Each row was made from one walk, in order. Every step used is in the known rows, and no mark comes twice. Write each row's walk.
Known rows:
H -> M -> T -> V: [ -9,   4,  -2, -22, -12,  34, -12, -22,  -7,  10,  -1,  -2,   7, -12,  -1,
 -20, -18,  22,  -9, -10,   0,  -8, -22,   7,  11,  -8,  -6,  -3,  10,  21,
  13, -21,  19,  -2,  14,  -9,  10, -14,   5]
G -> S: [-12,  16,   2,   2, -21,  10,   2,   0,  -8,   6,  -8, -14,  10,  -2,  -8,
   3,   3,   9,   2,   0,   1, -18,   7,   3,  -4,   3,  -5,   0,  -9,  10,
 -11,  -7,  11,  13,   4,  -1,   1,   8,   7]
T -> M: [ -4, -10,  -7, -19,  -4,   7,  -2,  -4,   2,  -1,  -2,   3,  -2,   1,  -4,
  -6, -13, -17,   5,  -8,   9,  -4, -18,  10, -11,   1,  -1,  -5,  20,  -7,
   0,   8,   7,  -3,   4,  -8,   3,  -2,  -6]
R -> P -> C -> V -> T -> H -> M: [ 11,  -1,  -6, -41,  10,  21, -10, -27,   0,  10,  17,   4,  17,  -4,  11,
 -19,  14,  -3, -20, -11,   1,  12, -12, -13,   9,   9,   9,   4,   6,  -5,
  33, -22,  32, -11,   8,  -6,  14, -10, -33]
H -> G: [ -2, -17, -11,  -3,  -6,  10, -10,  -5,   5,   7,   7,  -6,   5,  -3,   3,
   1,   7,  -1,  -4,  12, -10,   3,  -2,  -4,   6,   2,  -1,   3,   9,   3,
   5,  -7,   8,  -6,   4,  -5,  12,  -5,  -3]
C -> V: [  7,  -3,  -2,   0,   5,   1, -11,   7,  -7,   7,  -7,  -9,   0,  -3,   2,
 -12,   6,   5,  -5,   5,  12,  -2,   5,  -3,   1,   5,  -4,  -2, -20,  -9,
  22,  -3,   0,  -5,  -9,   8,  -9,   9, -15]
H -> G -> P -> C -> V -> T: [ -3,  -2,  -7, -16, -14,   8, -21, -16,  -7,   6,  11,   2,   8,  -6,  10,
  -9,  11,  20, -27,   3,   3,  10,  14, -18,  14,  19,  10,   6,  -8,  -8,
  34, -25,  14, -19, -10, -11,   0,  18, -21]
W -> R -> P -> C -> V -> T -> M -> H: [ -9,   4,  -4, -24,   4,  31,  -1, -22, -18,  19,  11,  11,  20,   1,   7,
 -19,   0,  18, -17, -19,   0,   2, -12,  -6,  -4,   7, -16, -24,  10,  -6,
  27,  -8,  26, -18, -10,  -4,  20,  -1, -19]
M -> T -> H -> G: [  9,  -2,   2, -11,  -1,  35,  -6, -25,  11,  -7,  17,  -7,  16, -17,  -8,
 -13,  -1,   6, -15,   1,  -7,  -2, -21,   5,   8,   3,  -7,   1,  11,  16,
  13, -25,  23, -12,  15,  -7,  13, -14,  -8]
W -> R -> P -> G -> S: [ -8,  13,  -4, -18,  -5,  21, -12,  -6, -12,  16,  -5,  -4,  29,  12,  -7,
   0,   3,  14, -12,  -1, -22, -19,   7, -15,  -5,  -6,  -7, -23, -12,   7,
 -11,   2,  18,  26, -14,  -2,  25,  -8,  17]
W -> R -> P -> C -> V -> T -> H -> G: [ 15, -19, -16, -21,  12,  35, -17, -29,   1,  10,  30,   3,  34,  -8,  18,
 -20,  20,   4, -32,   3, -12,   4, -14, -14,   4,  14,   1,  -5,   2,  -6,
  36, -26,  34, -11,  -3,  -8,  28, -12, -27]
P -> C -> V -> T -> H -> G -> S: [ -1,   4,  -5, -13, -24,  29, -14, -22,  -3,   6,  10, -13,  23, -16,   3,
  -9,  22,   9, -22,   4,  -1,  -9,  -2,  -6,   4,  29,  -4,   5,  -6,  -1,
  23, -36,  33,  -1,   8, -12,   6,   6, -28]
R -> P -> C -> V: [  3,   0,  -5, -20,  11,  -6, -14,   0, -13,  11,  -7,   0,   0,   9,   6,
 -17,  18,   5, -22,   3,   3,   6,   9, -26,   1,  15,   8, -12, -10, -20,
  34,   8,   8,  -2, -15,   9,   1,   5, -17]
G -> H -> M -> T -> V: [-14,  11,  -2, -27, -15,  47, -10, -30, -18,  16,   4,  -6,  17, -18,  -2,
 -26, -15,  26,  -5, -19,  -6, -16, -18,   7,  15, -13, -13, -12,   2,  28,
  15, -30,  22,  -3,  16, -17,  11, -10,  16]
V -> T: [  4,  -3,   1,  -1,  -2,   7,   1, -14,   0,   6,   8,   8,   5,  -5,   8,
   2,  -5,   7, -11,  -9,   6,   6,   8,  -3,   1,  -3,   4,  13,   7,   3,
   2, -20,  12,  -9,  -2, -10,   4,   7,  -8]
P -> C: [-10,   6,  -1,  -8,  -5, -15,   0,  -2,  -4,  -4,  -2,   9,  -2,   4,   0,
   2,  14,   7,  -7,   4,  -8,   1,   4, -11,   4,  23,   8,  -6,   5, -10,
   8,   3,   2,  -2,  -2,   1,   0,   2,  -2]
V -> T -> M -> H -> G -> P: [-18,   4,  -2, -17, -27,  36, -10, -25,  -6,   2,  18,  -1,  13,  -9,  -3,
  -7, -15,   8, -13, -15,  -4,   5,  -5,   2,   9,  -5,  -5,  -3,  18,  12,
   7, -20,  15, -21,   3, -22,   9,   0,  -5]
C -> P -> G -> H: [  6,   9,  -8, -16,   3,  14,  -9,  -1, -24,   2,  -2,   4,  14,   4,  -7,
  -7,   4,  10, -16, -14, -14,  -6,   6, -21,  12,  -1,  -6, -19, -19, -10,
   1, -13,  -4,   2, -15,  -8,   5,   8,   5]
P -> C -> V -> T -> H -> M: [  8,   0,  -4, -33,   1,  14,  -9, -21,   1,   3,  18,   5,  14, -13,   8,
 -14,  17,   4, -12,  -6,   3,   9, -13,  -2,  12,  19,   1,   7,   3,  -2,
  32, -28,  25, -16,   9,  -9,   4,  -6, -35]
S -> G -> P -> C -> V -> T -> M: [ -3,   1,  -4, -35, -21,  11, -21, -12, -16,   5,   3,   6,   7,  -5,   9,
  -7,  -6,  -7, -14, -12,  12,   6,   6,  -3, -10,  18,  12,   4,   8,  -8,
  37, -14,  11, -19,  -9,  -9,  -3,  11, -16]
C -> V -> T -> H -> G -> P -> R -> W: [  9,  -7, -10, -31,  -6,  26, -25, -22, -11,  -7,  18, -12,  24,  -4,   7,
 -22,   6,  -6, -39,  -1,  -1,  15,   8, -21,   5,   3,  14,   8,  -5,  12,
  31, -23,  22,  -8,  -2, -20,  12,  -9, -25]
R -> P: [  4,  -5,  -3, -13,  13,   7,  -3,  -8,  -5,  11,   1,   0,   3,  14,   4,
  -6,  -2,  -9, -10,  -7,  -3,   4,   2, -16,  -4, -15,   8,  -8,   6,  -4,
   3,  10,   8,   6,  -4,   1,  13,  -6,   2]
G -> P -> C: [-18,  20,   3, -16, -17, -13,  -8,  -5,  -6, -14,   3,   8,   0,   5,  -4,
  -3,   7,  13, -10,  -1,  -8,   4,   8, -14,   9,  17,  14,  -8,  -5,  -5,
  11,   3,  -4,   0,  -7,  -4,  -6,   7,   7]
R -> W: [  8, -12, -10, -12,  10,   5,   1,  -6, -10,   7,   2, -12,   2,   9,   6,
  -9,   5,  -6,  -3,  -2,  -1,   7,   0,  -8,  -2,  -8,   2,   5,   4,   5,
   3,   0,   4,   3,  -1,   1,   1,  -3,   5]
W -> R -> P: [  5,  -3, -10,  -9,  21,  19,  -1,  -8,  -6,  15,  11,   4,  22,  12,  11,
 -10,   5,   6,  -5,  -1, -12,  -3,  -6, -11,  -7, -17,  -1, -17,  -3,   5,
   2,   8,  12,   7, -10,   4,  25, -13,  11]
C -> V -> T: [ 11,  -5,  -1,  -2,   3,  10,  -7,  -9,  -6,  11,   4,   0,   6,  -7,  11,
 -10,   2,  11, -17,  -5,  17,   5,  10,  -4,   2,   4,  -1,  11, -10,  -6,
  23, -22,  12, -13,  -8,  -5,  -1,  16, -22]
M -> H: [-11,  17,  12,   9,  -4,  14,   9,  -7,  -8,   3,   1,  -2,   3,  -5,  -2,
   0,  -5,  13,   0, -10,  -6,   2,   0,   3,   5,   0, -18, -11,   3,  10,
   0,  -5,  -3,  -8,   2,   1,   1,  -5,   0]

Which walk is each row?
[-19,  14,   1,  -2, -23,  23,  -9, -12,  -5,  -3,  11, -10,   9,  -6,  -4,
  -2,  -4,  16,  -9,  -2, -13,   7,   3,  -5,  17,  -4,  -9,  -9,   0,  14,
   5, -13,  -1, -10,   0, -10,   3,  -1,   4]  M -> H -> G -> P
[-11,   5,   8,  -9, -11,  27,   8, -20,  -8,   5,   8,   5,   6,  -7,  -3,
  -6, -19,   1,  -4, -26,   6,   2, -10,  11,  -3,  -1, -15,  -5,  25,   4,
   3, -15,  16, -18,   6, -14,   7,  -1, -15]  V -> T -> M -> H
[-11,  10,   1,  -9, -19,  17, -15, -20, -13,   8,  10,   0,  12,  -9,   7,
 -12,  10,  29, -27,  -5,  -2,  12,  14, -18,  18,  18,  -4,  -1,  -6,  -1,
  35, -29,  15, -23,  -9, -10,   1,  14, -22]  M -> H -> G -> P -> C -> V -> T
[-12,  15,   4,  -9, -23,   8,  -9,   1,  -6,   5, -15,  -8,  11,   3, -17,
   7,  -2,   8,  -9,   0, -13, -14,  10,  -7,   0,   8,  -4,  -9,  -9,   2,
 -13,  -4,   8,  20,  -7,  -5,   4,   3,   8]  P -> G -> S
[ -2,  18,  -6, -10, -12,   6,  -9,   9, -16,   3, -18,  -4,   9,   9, -14,
   4,   7,  15, -15,  -2,  -5, -13,   8, -18,   3,   7,  -4,  -6, -16, -10,
  -8,  -8,   1,  20, -14,   3,   5,  14,  -3]  C -> P -> G -> S
[ 13,  -5, -11, -38,  18,  27, -12, -29,  -4,  13,  26,   8,  32,  -5,  15,
 -20,  19,   9, -16,  -6,  -6,   4, -18,  -9,   9,   8,   1,  -6,  -2,   2,
  35, -23,  34, -11,   3,  -6,  24, -16, -26]  W -> R -> P -> C -> V -> T -> H -> M
[-21,   5,  -3,  -9, -37,  44,  -2, -22, -10,  18,   5, -14,  17, -12,  -6,
  -1,  -5,   9,  -5,  -8,  -3, -12,  -5,  10,  -3,   4, -21,   0,  21,  14,
  -4, -26,  30,  -8,  11, -18,  16,   4,  -8]  V -> T -> M -> H -> G -> S
[ -5,   7,   6,  -8, -10,  29,  -9, -20,  -6,   3,  -4,  -1,   5, -10,  -3,
 -22, -22,  20, -17, -12,   5, -12, -17,   4,   5,  -4,  -3,  -5,   7,  12,
  12, -18,  12,   2,   5, -10,   4,  -3,   5]  M -> T -> V
[ -9,   3,  -8, -24,  -8,  21,   0, -11, -14,  16,  11,  -8,  16, -10,   0,
  -5,   7,   7,  14,  -6, -12,  -5,  -3,   4,  12, -11, -12,  -8,  -6,  18,
   3, -15,  13,  -7,  12, -11,   9,  -7,  13]  G -> H -> M
[ -6,   1,  -7, -45,   0,  22, -12, -15, -15,  20,   4,  -2,  19,   6,  -5,
  -8,   1,   1,  -4, -15, -25,  -2,   3, -17,  12, -16,  -5, -20,   0,  11,
   1,  -5,  17,   4,   1, -13,  21, -18,  15]  R -> P -> G -> H -> M
[  3,  -2, -11, -16,  18,   3, -11,  -2, -14,  13,   0,   4,  16,   9,  10,
 -18,  22,  16, -15,   7,  -6,  -2,   2, -22,  -1,  12,  -1, -20, -20, -15,
  33,   8,  13,   0, -18,  12,  12,   0, -10]  W -> R -> P -> C -> V
[-24,   6,  -7, -16, -36,  35,  -9, -19, -17,  19,   1, -14,  16, -12,  -5,
  -7,   9,  18, -14,  -1,  -1, -11,   1,  -1,   0,  25, -19,  -5,  10,   1,
  18, -26,  31, -12,   3, -13,  11,  11, -20]  P -> C -> V -> T -> M -> H -> G -> S
[-16,   6,  -6, -20, -17,  18, -12, -14, -17,  -4,   9, -11,  14,   5,  -1,
  -8,   3,   5, -22,   1, -20,  13,  14, -20,   9,  -4,   0,  -7,   5,  22,
   9,  -2,   7,  -4,  -2, -12,  15, -13,   3]  M -> H -> G -> P -> R -> W
[ -1,  20,  -4, -35,   3,  28,  -8, -14, -22,  10,   0,  -2,  18,  -1, -17,
 -11,   0,  37,  -7, -10, -10,  -8,  -1, -14,  24, -11, -16, -15, -14,  19,
   7, -25,  12, -12,  -1,  -3,  13,   1,  15]  C -> P -> G -> H -> M -> T
[-13,  20,   6, -18, -24,  -3, -21,   4, -14, -10,  -4,   4,   8,   4,   3,
  15,  -3,  -5, -12,   4, -15,   6,  27, -16,  -8,   5,  16,  -1,  -4,  19,
  12,   4,  -7,  -1,  -6,  -6,   6, -10,   8]  S -> G -> P -> R
[-15, -12,  -6, -11, -16,  28,  -3, -13,  -3,   8,   6,  -7,   5,  -8,  -3,
  -3,  -7,  -5,  -2,  -3, -10,   0, -18,   8,   1,   3, -19, -10,  28,   5,
   4,  -5,  12, -16,   9, -10,  14, -11, -10]  T -> M -> H -> G
[ -8,  19,   3, -27,  -6,  33,   1, -23, -14,  15,   7, -10,  18, -13, -15,
 -13,  -3,  32,   9,  -9,  -6, -11,  -1,   6,  18, -17, -17, -10,  -7,  35,
   6, -24,  23, -17,  13,  -4,  12,  -3,  23]  G -> H -> M -> T
[-10, -13,  -8, -29,  -7,  30, -13, -24, -12,  19,   8,  -2,   9,  -2,   8,
 -17,   3,   3, -26, -10,  -3,   9,  -7, -15,   2,  11,  -9, -10,  27, -10,
  31, -11,  29, -22,  -2, -12,  19,  -4, -28]  R -> P -> C -> V -> T -> M -> H -> G
[ -5,   5,   5, -10,  -7,  29,   1, -15, -12,  10,   3,   1,   5, -10,   0,
 -15, -15,   5,  -9, -24,  15,   2,  -9,   6,  -3,   4, -20,  -6,   9,  -2,
  19, -15,  16, -23,  -1,  -9,   1,   6, -26]  C -> V -> T -> M -> H
[ -1,   8,  -4, -33,  -7,  28, -16, -26,  -7, -17,  15, -13,  22,  -1,  -9,
 -19,  -1,   5, -30,   0, -12,   7,   1, -15,   8,  -4,  10,  -2,   2,  30,
  16, -16,  21,  -2,   7, -15,  16, -18,   0]  M -> T -> H -> G -> P -> R -> W
[ -5,  18,   7, -32, -11,  36,  -4, -19, -20,  22,   7, -14,  21, -15,  -6,
  -1,  -2,  20,  13,  -7,  -9,  -6,   7,   8,   7, -13, -16,  -3,  -4,  43,
  16, -27,  17, -21,  13,  -3,  13, -10,  28]  S -> G -> H -> M -> T
[-16,   8,   7,  -8,  -9,  20,   7,  -8,  -7,   0,   1,  -1,   1,  -4,  -7,
  -8, -15,  -4,   4, -17,   2,  -4, -16,  12,  -4,   2, -20, -15,  19,   4,
   1,   2,   5, -12,   6,  -7,   4,  -8,  -8]  T -> M -> H
[-23,   6,  -3, -16, -25,  31, -11, -15,  -6,  -3,  12,  -7,   6,  -6,  -7,
  -8, -14,   4,  -5,  -7,  -9,   2, -11,   2,   7,  -2,  -9, -12,  14,  11,
   6,  -6,   4, -14,   4, -15,   5,  -4,   1]  T -> M -> H -> G -> P
[-11, -14,  -5, -10, -16,  35,  -3, -22,   0,  13,  13,  -2,   9, -11,   1,
  -4, -10,   1,  -8, -10,  -4,   4, -13,   6,   3,   2, -16,  -1,  32,   7,
   7, -20,  21, -23,   9, -18,  17,  -6, -16]  V -> T -> M -> H -> G
[-14, -11,  -7, -19, -16,  24, -10, -19,  -8,  14,   7,  -3,   7, -11,   4,
 -12,   5,  10, -18,  -4,  -1,   6,  -8,  -4,   5,  22, -15,  -6,  23,  -7,
  29, -19,  22, -28,   1, -13,  12,  -1, -28]  P -> C -> V -> T -> M -> H -> G
[ -6,   7,  -7, -25,  -7,   0, -12,  -6, -15, -10,   2,  -6,   8,  14,  -2,
  -8,   0,  -1, -18,   0,  -9,   9,  17, -20,   1,  -6,  17,  -2,  -3,  15,
   4,   5,   3,   5,  -6, -10,   6,  -5,   4]  G -> P -> R -> W
[-21,   1, -13, -34, -18,  23, -14, -17, -16,  -4,   7, -11,  10,   7,  -4,
 -12,  -7,  -5, -19,  -3, -14,  10,   1, -12,   0,  -4,   2, -11,  19,  17,
   9,   2,  12,  -8,   3, -18,  17, -17,  -3]  T -> M -> H -> G -> P -> R -> W
[ -3,   4,  -5, -29, -14,  26,  -9,  -8, -22,  25,   9, -11,  19, -10,   9,
   7,   9,  -4,  20,  -6, -18,  -1,   7,   4,   3,  -7, -10,  -1,  -2,  26,
  13, -18,   6, -13,  10,  -7,  10, -15,  19]  S -> G -> H -> M
[ -8,   6,  -3, -23, -19,  14, -14, -27,   3, -15,  24,   8,  16,  -8,   3,
  -7,   9,   5, -25,  -6, -11,  11,  -3, -14,  13,  21,  17,   1,  11,   0,
  19, -27,  16, -11,   3, -19,   5,   2, -14]  V -> T -> H -> G -> P -> C
[  4,  -4,  -6, -20,  20,  11, -13,  -5,  -4,  12,   3,  12,  22,  16,   1,
  -2,   0,   5, -18,  -3, -26,  -2,  -1, -21,   1,  -9,   2, -22,  -3,  -3,
  -2,  11,  10,  14, -19,   0,  27, -16,  12]  W -> R -> P -> G
[ -5,   1, -10, -17,  16,   1,  -1,  -8,  -7,  10,   8,  14,  16,  15,  11,
  -6,  18,  14, -12,   4, -18,   0,  -3, -21,  -1,   6,   7, -23,   4,  -5,
  12,  10,  14,   5, -12,   5,  24,  -9,   7]  W -> R -> P -> C
[ -4,  12,   3, -22,  -1,  16,  -1, -14,  -1,   9,   1,  -5,   7,  -6, -13,
  -6,  -6,  29,   6,   2,   2,  -2,  -6,   6,  15, -10,  -9,   0,   4,  27,
   5, -13,  18, -15,  10,   3,   9,  -6,  11]  H -> M -> T
[ -6,   8,   3, -16,  -8,  14,  -8,  -6, -15,   5,   1,  -1,  14,  -3, -10,
  -2,  -4,   4,  -9, -13, -21,  -9,   9, -10,   8,  -1,  -7, -19, -11,   3,
  -4,  -9,   4,   4,  -7, -14,   4,  -3,  17]  P -> G -> H
[  2,  11,  -3, -38, -10,  18, -15, -26,  -2,  -3,  20,   3,  15, -12,   3,
 -16,  10,   8, -15, -10,   2,   9, -10,  -4,  16,  15,   9,   4,  -6,   1,
  32, -29,  20, -15,   6, -12,   0,  -2, -29]  G -> P -> C -> V -> T -> H -> M
[ 12,  16,   9, -22, -11,  19, -18, -18,  -9,  -7,  17,   2,  18, -13,  12,
  -8,   5,  -6, -25, -16,   4,  11,   5,  -9,   1,  24,  13,   8,  -8,   0,
  44, -33,   9, -15,  -4,  -9,  -7,   2, -24]  S -> G -> P -> C -> V -> T -> H
[-14,   1,  -3, -18, -25,  36, -19, -21, -11,   3,  12,  -7,  14, -11,  -3,
 -15, -11,  11, -17, -12,   3,   6,  -4,   1,   9,  -1,  -9,  -4,   5,   7,
  24, -22,  15, -23,  -4, -15,   3,   7, -16]  C -> V -> T -> M -> H -> G -> P
[-17,  20,   3, -14, -20,  -7, -13,   0,  -6, -18,  -2,   7,   6,   5,  -9,
   1,  -6,   7, -17,   3,  -9,   2,  18, -15,   2,   2,  15,  -8,  -7,  12,
   1,   7,  -1,   2,  -5,  -9,   6,  -5,   2]  G -> P -> R
[-13,  -1,  -9,   0, -27,  20, -10,  -5,  -4,  14,  -1, -20,  13,  -6,  -7,
   5,  10,   9,   0,  12,  -9, -13,   3,  -1,  -1,   6,  -8,   3,   0,  11,
  -6, -14,  17,   9,   6,  -6,  10,   4,   4]  H -> G -> S
[-25,   5,  -4,  -8, -33,  37,  -4, -13, -10,  14,  -1, -19,  14, -10, -12,
   0,  -2,   5,   3,   1,  -8, -17, -10,  10,  -3,   6, -24, -10,  15,  15,
  -7, -12,  22,   0,  13, -11,  12,  -2,  -1]  T -> M -> H -> G -> S
[ 12,  17,  15, -11,   6,  28,   5, -22,   8, -15,  12,  -2,  13, -14, -15,
 -18,  -9,   7, -11, -12,   3,  -5, -19,   8,   4,   0,  -6,  -4,   0,  17,
  10, -19,  16,  -6,  13,  -4,   3,  -9,  -6]  M -> T -> H
[-27,   9,  -1, -25, -33,  25, -16, -20,  -5,  -8,  10,   7,  15,  -4,  -6,
  -3, -13,   6, -25,  -7,  -9,   8,   7, -10,   2,   3,   2,  -8,  20,  15,
   8, -12,  18, -17,   1, -27,  21,  -8, -11]  V -> T -> M -> H -> G -> P -> R
[ -8,   0,  -6, -32, -14,   6, -16, -15,  -8,  -1,   4,   7,   3,  -1,  -1,
 -17,  -7,   1, -18, -15,  17,   3,  -3,  -5,  -2,  16,  10,  -2,   5, -14,
  27, -12,  16, -17, -10, -14,  -4,  16, -21]  G -> P -> C -> V -> T -> M
